Each row was made from one walk, in order. Every step used is in the known rows, and no mark comes twice. Write each row's walk.
Known rows:
zana-pomuv-goba: [  5   2  -9 -10  20   8   2 -25 -10   1  11  -6   5 -25 -12  -1   8  12
  -7   4  -2  10  11  -9 -25   4  -6 -13   9   0   1   8  18  -4  -5   2
  -5   1   2  -5  -8  11  16  16  -7   0  15 -13  14]
numobog-tari-vori: [  0   4  -1  -4  -8   2  -1   0  22   6  10  -5   3   1   3   8  18  -8
   7   3  -1 -11   2  -9   6  -6   4  13  15   1  -1   2  -5   8  -4  14
  -3   6  -6   8  -3   4   4  -9   2  14 -16  -7 -12]
puzam-tari-numobog: [  9  -9 -14  -1 -10  -2  -5   3  -7   2  11   5  -3  22  -9   3  15   4
   4   6  -3 -20   5  10 -14   1  11  13 -10   3   7   6 -24   5  -4  -9
 -11   4  -3 -15  11  -7 -11   0   1  20 -11   8  -6]
puzam-tari-vori-gumad-zana-pomuv: [ 16  -1   9   2   5   0  -2 -11  -6  -3   7  -3  16   1  -2   0 -11   7
  -1  -5   4   0  56 -11  -7  14   3 -30  -4  -5   2  11  12   1  -3   0
  -5  -2   2  15   1 -10   9  12  -2  22  -9 -17  -7]
goba-pomuv-zana: [  9   1 -14 -11   1  -4   5 -14   4 -10   0  -1 -12 -22   5   3   1  -2
 -24   6   6  -6   4  11  -2   4   2 -15  18   7   4  -3 -12  -8  20  -3
   6 -14   3 -28   5  -5   0   4 -15 -16  17  -5   4]
puzam-tari-numobog-gumad: [  1  -9  -6   4  -5 -10   0  14  15   7   3   5 -15  13  -8   1  -1  -5
   9   5  -6 -10   3   3  -9   2   0  51 -10  -1   4   4 -13  11 -10   3
   1  20   0 -13  -3  -3 -26 -10   5  22 -20  15 -15]
gumad-zana: [ 11   5   7   9   1  15   2  -9 -31   2  -7  -9  13  18   8 -12 -11  -4
  14  -4   3 -10  28   4   7  17   0  -6 -10   5   5  -6  10  -3  -2  -3
   8   0   6  17   8  -2  10  11   9  13   3   1   5]
besi-goba: [ -6   3 -13   4   8   2  -3 -10  -8   5   6 -13   4 -15  -2   1  13   0
  -7  11   3   6  -3  11   2  20  12  34  10  -8  -4  -4  15  -4   6 -10
   1   8   3   4  12  19   1   3   6  -5   2   7  11]
pomuv-zana-gumad-vori: [-17  -1 -13   2  -2   4   1   8   6 -19 -13  -3   4   6  11   4 -16  -2
  -1  -6   1  -6 -23  -6  18   1  11 -24  -5  -8   2 -16  -8 -13  25   4
  -3 -16   1   8   0 -16   6  -4   0 -28  10   7   2]
numobog-gumad-zana-pomuv: [ 11   2  11   5  13   6   6 -11 -18   1  -3  -6  10   1   1 -11 -24   0
  15  -8  -1  13  32 -11   4  13  -9 -10  -2  -7   2   2  18   2 -12  12
   4   7   7   8  -6  -7   9   9   4  24  -2  -6   0]
vori-tari-numobog-gumad-zana-pomuv-goba-besi: [ 50   0   2  -5  18  -9   1  -7   0   7   5  10   1 -15  -3 -24  -9  16
 -14  -2  -1   5  -3  -9 -33  -8 -18  12   7   5   0   8  40   0 -23  -1
  -5  -1  -2  -3  -7   3   4  17  -1  21  13  -5  -1]
gumad-numobog: [-26   0  10   3  -5  14   3   1 -28   0  -7  -1  19  11   0   7  -1  -5
  20  -3  -7   1  -7  14  -7  -3   1 -11 -10   2   9   4 -13  -5   0  -7
   0   2  -2  -3   5  -5 -12  -4  12  -4   3  15  12]
pilip-tari: [ -5   5 -13  -1  -3  -6   4   1 -21   0  13  -7   5  13  -3  15  25  -6
  17   7  -5 -13   0   2  -4  -4  -8  24   0   5   3   2 -17  -2  -7   4
   0  -7  -5  -9   8   6   9  -1  11  16  -5  -7  11]
koma-gumad: [-22   4  -2   2  -6  28   1  -4  -7  11 -14 -13 -15   7   8  -9  -4 -10
   5   7   1  -2   8   6  14  13   0   1 -29   3   2  -5 -22  -7   8  10
   1  -3   6   7   8   5   2   5   4   1  -2 -12  14]
koma-gumad-numobog: [-36   0  11   3  -5  32   3   4 -18  12 -20   1   2  17   5  -3 -11  -9
  20   0  -2   5  -7  16   1  -1  -2 -18 -32   4   6   1 -25  -7   2   2
   2   3   0   2   4  -5  -8  -2  13  -5  -1   4  18]
pilip-tari-vori-gumad: [-15   2   5   4 -14 -15  -4   1   6  10  10  -6   3   3   4  23  22  -8
   5   6  -3 -18  26  -3 -13  -8   4  35  -4  -3   4   6  -6   5   7   2
   0 -10  -9  15   4   5 -11  -2   5   8 -14 -11 -11]
goba-pomuv: [  5   3  -5  -5   4  14   3 -11  -6  -7   3  -6  -6 -13  -1   5   3   2
 -16   7   2  -8   7  10  -7   6  -1  10   8  -3   5  -7   4  -1  11  -8
   4   1   5  -6  12   8 -13   5  -3 -16   4  -7   6]
koma-gumad-numobog-tari-puzam: [-11   2  16   2 -12  -9   0  11  10   3   3  12 -14  16 -10   2   9 -18
  24  -2   2   4 -13  -2  15  -5 -14   7   3   0   1   8 -15   7  -8  10
   8   6   1  -7 -11   8  -2 -15  -1  10  -6   1  -3]
numobog-tari: [  1   3  -3   0  -7  -4  -2  -2  -5   4   6  -8   1   2   0   1  11  -8
   2   3  -7  -5  -9  -7  14   1   3  -1  19   0  -3   0 -12   3  -8   3
   3  19   1  -6  -4   7   2  -4  -2   8 -12  -3  -2]
tari-vori-gumad: [-20   1  11   5 -14  -7  -5  -5   8   8   3 -10   7  -4   6  16  10  -7
  -2   5  -2 -15  33  -1  -7   2   8  26  -3  -6   6   2   0   4  15  -2
   0  -4  -4  20   5   5 -15   0   0   0  -9  -6 -14]
goba-pomuv-zana-gumad-numobog-tari: [ -4  -6   1  -6  -3  -5  -1   5  13  -2  -7  13  -2  -2   7   3  -5  -3
 -13  -4   0  16 -38  -1   8 -11   1 -38  22   8  -7   2 -15  -2  -3  -2
   1  17  -2 -26 -10 -13   1 -12  -4 -24  -3  10  -2]
besi-goba-pomuv-zana-gumad-vori-tari: [ -6  -1  -5   7   2 -11  -7  21  28 -16 -10   4   1 -11   6  -3 -10  13
 -19  -5   7   4 -17   1  23  -8   1  -3   7  -3  -5  -9   1  -2  11 -10
  -6 -15  -3  21  10  -6 -14  -1  -5 -29   2   9  -1]
goba-pomuv-zana-gumad-numobog-tari-pilip: [ 16  -4  -2 -10 -11 -15   6  15   3   0   1   8 -15  -2  -3  -3   0   2
 -15  -2  -7   2 -40   5   8 -19  13 -16   4   7 -12  -3  -9   6  -6  -3
   2   8  -1 -33 -11  -4   1 -16 -11  -3   4   3 -12]
besi-goba-pomuv-zana-gumad-vori: [ -7  -1 -18  -1   7   7   0   5  15 -19 -11   2  -5  -9   8   4 -15   5
 -20  -3   8   0 -31  -1  11   3  13  -5   5 -13  -4 -20  11 -11  24  -3
   1 -13   3   3   4  -8   2  -6  -1 -40  10   7   4]
besi-goba-pomuv-zana-gumad: [  6  -6 -19  -7  10  -8  -3 -10  18  -9  -4   2 -15 -21  11   3  -2   4
 -37   5  10  22 -23   5  10  12   8 -14  21   6 -11  -7   5 -13  25  -8
  -5  -4   5 -18   6  -5  13   2 -12 -44  17   9   2]
besi-goba-pomuv: [  7   3 -11  -5  13  10  -1 -11   2  -1   5  -6  -8 -27  -5   4   7   5
 -27  11   9   4  -5  12  -8  14   6  35  17  -8  -2  -8  21  -1   8 -15
   6   5   5  -8  16  17 -10   4  -1 -21   5  -1  10]

Write each row's walk:
[ 19  -3   6   1  15  -5  -1  -8   6  11   1   8  -1  -7  -8 -15 -12  16
   5  -5   1  10  18 -10 -23  -8 -11   9  -3   3  -1  11  26   9 -25   5
   1   2  -1   9 -12   1   6  15  -2  20   3  -2  -2]
vori-tari-numobog-gumad-zana-pomuv-goba
[ 12  -1  11   6   6   1   4 -11 -14   7  -3   1  10  11   1 -12 -23   4
  18  -9  -1   9  26  -8  -4   4  -4  -2  -5 -11   2   3  15   6 -16  12
   2   3   4   5  -7 -12  11   6   4  29  -4  -2  -6]
tari-numobog-gumad-zana-pomuv
[ -5  -2  14   2  -8 -24  -2  11  13  -6   9  14  -2  15  -7   8  11 -13
  17  -5   0  11 -22  -7  17  -4 -13  -3  18   1  -2   8  -3   4  -5   3
   1  10  -1  -9 -12   5   2 -17  -1  -4  -3  12 -11]
zana-gumad-numobog-tari-puzam
[  8   5  14  12  -8   2  -2  -2 -11  10  -2  -2  11  18   9   5   0  -7
  11  -3   5 -19  41  -3  -7   3   3  15 -13   1   4   1   9   5  -4   2
   8  -8  -4  26   6  -2   3   4  12  20 -10  -8  -9]
pilip-tari-vori-gumad-zana
[ -2  -8  -4   4 -13 -14  -6  17  21  -4  -9  16  -6  15   6  -3  -9  13
  -5  -6   2 -10 -21   4   5 -27   1   4  -5  -4   2  -6 -15   6   3  -6
 -10 -25  -8   6   9 -18 -15  -5  -6 -13   2  14 -10]
goba-pomuv-zana-gumad-vori-tari-numobog
[-15   0   7   0  -9   3  -1   6 -11   6  -2   3  12  11   0   2   4  -7
  13  -2  -9   4 -21   1   3  -8   2 -15  10   0   0   4 -16   5 -11   0
   4  22  -3 -10  -8  -2  -5 -12   7   4 -11   8   2]
gumad-numobog-tari
[ 18   2   1  -3  24   9   4 -19  -4   5   2  -2  -1 -18  -8 -11 -13   8
   1  -3   1  12  21 -12 -24   9 -10  -4   0   0   0   7  32   0 -16   7
   4   9   5   3 -15   7  16  17  -1  12  10  -8   7]
numobog-gumad-zana-pomuv-goba
[-21  -1  10   2 -10  17   0   7  -5  14 -13   3  -2  13   4  -5  -4 -11
  13  -1  -6   5 -22   1  11  -6   1 -20  -8   3  -3   3 -25   2 -13   6
   5  21  -2  -6  -8  -3  -3 -10   7   4 -15  -2   8]
koma-gumad-numobog-tari
[-19   1  -7   6   0  16   0  11  -5 -15 -11  -6  10  14   7   3 -13  -1
   8  -6  -2  -6 -19  -6  16   3   6  -9 -11 -14   3 -19   3 -10  18   1
  -4  -7   3  20   3  -8   1  -5   9 -27   2   7   4]
zana-gumad-vori
[ 13   3   1  -6  21  25   3 -23 -14  10  -3  -3  -4 -13  -4 -16 -11   9
  -4  -2   5  12  19  -9 -20  11  -8 -24 -13   3  -1   5  21  -6 -11   6
   2  -1   6   7  -9   5  26  24  -2  10  11 -19  18]
koma-gumad-zana-pomuv-goba
[  6  -3   3  -2 -12 -10   4  18 -11   6   2   1  -1  11  -5  -5   3  -1
   1  -2 -13   4 -36   2  10 -15  13  -8  -7   4 -10  -3  -8   9 -10  -1
  -2  16  -2 -15 -11   1   2 -18  -2   8  -5   7 -11]
zana-gumad-numobog-tari-pilip
[ 15   0  -7   0  -4 -21  -1  29  17 -10  -2   0 -11 -14  -5  -9  -3  15
 -23  -2   0  -4 -25   8  17 -18  11  13  -8  -2 -11 -12   5   6   5 -10
  -4 -16  -2   4   5   4 -12 -10 -11  -6   7   4 -10]
besi-goba-pomuv-zana-gumad-vori-tari-pilip
[ 17   3  -1  -5  21  14   3 -26 -18   1   5  -3   7 -14  -8 -10  -6  12
  -1  -2   2   8  20  -9 -25   8  -7 -19  -1   2   1   6  30  -4 -12   2
   0   2   4   5  -6   6  23  21  -3  10  15 -12  13]
gumad-zana-pomuv-goba
[ 19  -1 -13  -5  -7 -10   4  16 -14  -8  18 -11  -6   2 -18  -1  17   4
  -8   8 -10 -20   9  11  -1   7  13   9 -17   8  -1  -1 -13   5  -1 -11
  -5  10   3 -15   5   9  -9  -6  -6  29  -5  -5  -8]
puzam-tari-pilip
[ -3   4  15   8 -10 -30  -4  12  14  -9  13   1  -1   6 -10   4  19  -5
  19  -1   1  -3  20   0  21  -3 -21  23  12   3   5   9  -7   6   0  -3
  -2 -15  -1  14   5  14 -11  -2  -6  12   0   5 -10]
vori-tari-puzam
[-24   5   7  13  -9  11  -4  25  10  -3 -17  -7  -3  12   6  -9 -11   2
  13  -4  -2 -11   5   1  27  -8  -5   0 -27  -2   4  -7 -22   2   1   3
  -2 -16  -2  39   9  -1 -21   1   5   0 -10  -4   7]
koma-gumad-vori-tari
[ -5   6 -11  -4  -5   0   3   3  12   1  16  -5   6   9   1  20  29  -8
  19   4   0 -17   6  -5  -9 -12  -1  29  -1   5   3   5 -11   3  -1  15
  -6 -14 -10   7   8   3  10  -7  12  19 -10 -10  -3]
pilip-tari-vori
[-12   0  22   4 -16 -32  -3   9   4   0   9  11  -3   9 -12  12  13 -16
  19  -4  -3  -2  -3  -3   6  -6 -12  12  17  -5   3  11  -4   9  -6  -1
   9   7  -2  -5 -12  10 -11 -15  -3   6  -8   6 -13]
vori-gumad-numobog-tari-puzam
[-14  -8  -3  -4   7   3  -1   0   4  -5 -12  13   4  -7   7   6 -10   3
 -15  -2   6  24 -33  14  -2   0   8 -25   7   6  -6   0  -2 -12  14 -11
  -3   0  -1 -21   4 -13   2  -6   2 -40  13  23   9]
besi-goba-pomuv-zana-gumad-numobog
[  1  -6 -15  -7   4  -6   0  -9  16 -12  -6   3 -13 -12  13   4  -4   1
 -30   3   7  15 -15   3  11   8   3 -31  17  11  -5  -6  -7 -14  26  -4
  -5  -6   5 -22   4 -11  11   3 -12 -41  16   4  -2]
goba-pomuv-zana-gumad
[ 14   3   6  -3  16   9  -1 -23  -1   8   6   0   6 -18  -6  -2  -3  11
  -7  -3   5   4  35 -14 -32   2  -4 -12   0  -1   1   8  33   1  -9   3
   0  -4   0  15  -9   5  15  20  -3   8   8 -16   1]
tari-vori-gumad-zana-pomuv-goba
